Each row was made from one walk, in order. Every step used is in the known rows, and no mark comes twice. Write each row's walk.
Known rows:
F > Y > S: [-3.96 -1.76 -0.22  2.69  0.44 -2.87  1.83  2.00 -0.35  2.41 -1.64  0.97
 -0.75  0.37 -0.84  0.32 -0.36 -1.46 -0.54 -1.86 -0.83]
E > F > Y > P > S > A: [-5.33 -3.04  1.70  0.87  2.16  0.55 -0.79  0.31 -0.54  5.67 -6.16 -1.28
 -2.34  3.10 -2.95  0.41 -1.85 -3.91 -1.33  0.18  0.99]
A > S: [-1.59 -0.85 -1.38 -1.62  0.79 -1.58  0.84  2.34  0.10  1.39 -2.48 -2.28
 -0.13  1.86 -0.68  1.17 -0.88 -2.68 -0.42 -0.97 -1.47]
S > P > Y > F > E: [ 2.19  2.32 -1.96  0.22  0.67 -3.60 -2.35 -2.32  1.03  2.28  2.12  2.59
  1.16  0.93 -1.19  1.56 -2.10  0.14 -3.19 -2.57 -1.01]
S > A: [-3.84 -2.11  1.75 -2.20  1.46  1.11  0.21 -0.03  0.36  1.61 -2.92 -2.06
 -2.33  1.45 -2.16  0.36 -0.56 -2.07  0.34  0.36 -0.63]
E > V: [ 2.43  0.78  1.36 -0.37 -0.98  1.81  0.42 -2.71 -1.27 -0.45 -0.67  0.37
  0.08  0.43  4.06  1.23 -0.83  1.32 -2.28  0.02 -1.55]
E > F: [ 0.02  1.31  0.88  3.46 -1.08  0.56  0.95 -2.42  0.51  0.14 -0.09  2.01
  1.10  0.04  0.82 -0.02  0.76 -0.95 -4.64  0.00 -0.52]
P > S > Y: [-2.23 -2.92  1.33 -2.08  1.27  1.73  0.33  2.59  0.93  4.02 -2.86 -2.31
 -2.78  5.27 -1.85  0.85 -3.38 -0.72  1.78  1.19 -0.25]
E > F > Y > A > S: [-4.40 -0.57  0.75  1.73  0.50 -3.61  2.21  1.75  0.13  2.97 -3.83  0.62
 -1.70  1.06 -1.62  1.35 -0.73 -5.21 -3.20 -2.31 -2.94]
F > E: [ 2.12  0.54  0.27  0.66 -0.15 -2.25  0.12 -3.53  0.30 -0.45  2.19  1.17
  2.36 -1.25  1.32  0.23  0.35 -0.50 -4.30 -0.94 -1.51]
S > A > Y: [-6.39 -2.53  2.11 -3.22  1.05  1.20  0.83  2.62  1.45  2.36 -4.07 -2.48
 -3.22  3.04 -1.62  1.41 -4.34 -1.95 -0.37 -1.55 -2.04]
P > S > A > Y > F > E > V: [ 1.29  0.05 -0.25 -1.16 -0.78 -1.16  0.01 -3.79  0.36  2.28 -1.00  0.78
 -0.18  2.95  1.74  2.56 -2.14  0.03 -4.99 -2.07 -3.21]
S > Y > P: [-2.69 -1.88  0.59 -2.79  1.54  0.72  1.10  3.44 -1.01  4.52 -1.51 -3.09
 -2.53  0.48 -0.95  0.31 -3.82 -0.57  0.24 -1.54 -0.43]
A > Y > F > E: [ 0.46  1.52 -2.43  0.22 -1.40 -4.40  0.27 -1.78  2.44  0.62  2.93  2.32
  1.64 -0.40 -0.62  1.04 -1.25  0.36 -4.73 -3.64 -2.64]
S > Y: [-2.89 -1.52  2.22 -2.33  0.35  1.75  1.52  2.06  1.88  1.94 -1.04 -1.70
 -2.09  1.96 -0.67  0.42 -3.25  0.14  0.45  0.24 -1.60]
P > S: [ 0.84 -1.73 -1.06  0.31  1.16 -0.08 -1.49  0.67 -1.10  2.61 -2.35 -0.78
 -0.83  4.07 -1.47  0.58 -0.16 -1.06  1.72  1.23  1.66]
Y > A > S: [-2.07 -1.41 -1.15 -2.09  1.68 -3.47  2.04  3.06 -1.77  2.91 -2.66 -2.34
 -3.02  2.23 -2.25  1.83 -0.14 -4.63 -0.11 -2.29 -2.76]
Y > S: [-1.01 -1.93 -2.01  0.15  1.14 -2.32  2.18  2.11 -2.43  2.47 -0.18 -1.46
 -1.72  1.83 -1.11  0.86  0.80 -1.34  0.28 -1.78 -0.88]
P > Y > A > S: [-2.40 -1.21 -0.02 -2.17  2.34 -2.55  0.22  3.12 -2.85  3.66 -3.36 -1.67
 -3.84  4.75 -3.12  2.01 -2.27 -4.52  1.49 -2.23 -1.90]

Write each row's walk:
[ 0.56 -2.29 -2.03 -0.42  2.22 -0.63 -1.60  2.06 -3.13  4.96 -2.81 -2.17
 -1.49  3.20 -1.75  0.52 -1.10 -1.59  1.60 -0.16  2.31] -> Y > P > S
[-1.08 -0.39 -2.09 -0.79 -0.03 -3.88 -0.35 -1.44  2.08  2.81  0.25  0.84
  0.05  2.38 -2.46  1.53 -1.60 -1.24 -3.67 -2.82 -2.16] -> P > S > A > Y > F > E
[-7.07 -3.48  1.52 -0.07  1.78 -1.19  1.64  1.56  0.10  3.54 -4.24 -1.31
 -2.92  1.72 -2.82  0.62 -0.90 -3.26 -0.11 -1.10 -1.27] -> F > Y > S > A
[-3.30 -0.64 -0.02  2.39  2.38 -1.73  1.15  2.48  0.73  4.99 -3.73 -0.03
 -1.19  0.32  0.44  2.24 -2.26 -2.72 -3.86 -1.72 -1.15] -> E > F > Y > S > P
[-3.68 -0.21  0.38  0.19  2.91 -2.57  1.11  3.30  0.97  5.35 -5.47 -1.15
 -2.38  0.95 -0.53  3.10 -2.86 -5.39 -4.02 -2.07 -2.64] -> E > F > Y > A > S > P
[-2.89 -1.94  1.97 -2.51  1.32 -0.96  2.73  2.54 -0.82  3.37 -1.03 -1.42
 -5.28  2.09 -2.45  1.15 -1.63 -2.36  0.75 -1.41 -2.83] -> S > Y > A
[ 1.38  1.90 -2.63 -0.54  1.07 -4.35 -1.91 -1.12  1.06  2.98  0.87  1.40
  1.08  1.87 -1.51  2.13 -2.55 -1.19 -3.39 -3.06 -1.76] -> A > S > P > Y > F > E
[-3.71 -2.60 -1.40 -0.97  1.05 -2.09  2.66  4.23 -1.44  3.27 -1.57 -2.10
 -2.82  3.27 -1.00  1.80 -2.26 -1.61 -0.21 -3.28 -2.10] -> A > Y > S
[-3.74 -2.40 -0.27 -3.77  2.02 -0.27  1.58  4.94 -0.97  5.41 -3.10 -4.57
 -2.59  1.69 -1.38  1.00 -4.39 -2.23 -0.04 -2.16 -1.41] -> A > S > Y > P
[-3.51 -0.54  2.03  1.96  0.35 -2.98  1.13  0.79 -0.22  1.85 -1.60  2.35
 -2.57 -1.00 -1.63  0.28 -0.27 -2.61 -0.47 -1.67 -1.53] -> F > Y > A
[ 4.52  2.44 -1.01  0.53 -2.06 -1.81  0.28 -5.43  0.15 -0.47  2.55  2.66
  2.17 -0.88  3.57  1.53  0.15  1.80 -5.73 -1.93 -2.95] -> Y > F > E > V
[ 2.29  2.24 -1.77  1.05 -0.64 -3.70 -1.96 -3.40  0.63  0.77  3.30  3.54
  1.75  0.91 -1.57  0.53 -0.89  0.75 -2.66 -2.47 -0.88] -> P > Y > F > E
[-1.06 -0.39  1.43 -1.75  3.52 -1.11 -1.30  2.28 -3.24  4.79 -2.61 -0.34
 -5.35  3.62 -2.57  2.35 -3.19 -2.96  1.82 -1.69 -0.69] -> S > P > Y > A
[ 2.84  2.03 -0.59 -0.21 -2.12 -1.68  0.66 -4.08  0.74  0.12  1.65  2.23
  1.44  0.11  3.60  2.11 -1.81  1.66 -6.03 -2.88 -3.70] -> A > Y > F > E > V
[-4.13 -0.93 -2.78 -1.80 -0.03 -1.98 -0.38  2.59  2.46  3.78 -2.11 -0.34
 -2.83  4.10 -4.60  1.56 -2.47 -0.76  0.52 -2.53 -1.01] -> P > S > A > Y > F
[-3.23 -3.47  0.90 -1.95  2.35  1.09 -0.97  0.47 -0.57  3.70 -4.75 -2.75
 -3.00  4.73 -3.35  0.78 -0.69 -2.91  1.69  1.36  0.68] -> P > S > A
[-0.08  0.65 -2.18 -1.16 -0.64 -4.27  1.31 -0.87  2.97  1.93  2.09  0.56
  1.13  0.63 -1.48  1.19 -1.37 -0.70 -4.28 -2.88 -3.45] -> A > S > Y > F > E
[-1.48  0.50 -1.55 -0.91 -0.68 -3.82  0.42 -1.77  2.66  1.48  1.44  1.27
  0.48  0.32 -1.70  1.26 -1.54 -0.70 -4.52 -3.47 -3.00] -> S > A > Y > F > E
[-3.13 -1.99 -1.47 -2.36  3.37 -1.40  1.40  5.51 -0.43  5.52 -3.63 -3.51
 -3.42  2.69 -0.08  3.44 -4.16 -2.40 -1.19 -2.85 -1.96] -> A > Y > S > P
[ 3.40  2.19 -1.00 -1.20  0.22 -1.80 -1.14 -3.14 -0.30  2.45 -0.49  1.06
  0.83  2.16  2.84  3.29 -3.22  0.01 -5.15 -2.55 -3.17] -> A > S > P > Y > F > E > V
[-4.16 -2.18  1.08 -3.60  0.97  0.51  2.23  4.00  1.93  3.03 -3.04 -3.54
 -2.19  3.49 -1.21  1.31 -4.01 -2.02  0.10 -0.59 -2.76] -> A > S > Y
[-0.97 -0.48  1.67 -0.72  1.90 -1.30 -0.84  0.92 -3.68  2.87 -1.06  0.78
 -4.56  3.63 -3.00  1.07 -1.69 -2.29  2.48 -1.58 -0.54] -> P > Y > A
[ 2.20  1.22 -0.54 -1.44 -1.46 -1.74  1.53 -3.17  1.15  1.26  0.74  0.59
  1.01  1.17  2.86  2.34 -1.98  0.49 -5.67 -2.29 -4.51] -> A > S > Y > F > E > V
[-5.90 -3.58  1.49 -2.97  1.76  1.14 -0.15  3.02  0.75  3.97 -5.51 -2.95
 -3.75  5.63 -2.55  1.78 -4.44 -2.64  0.76 -0.75 -1.01] -> P > S > A > Y
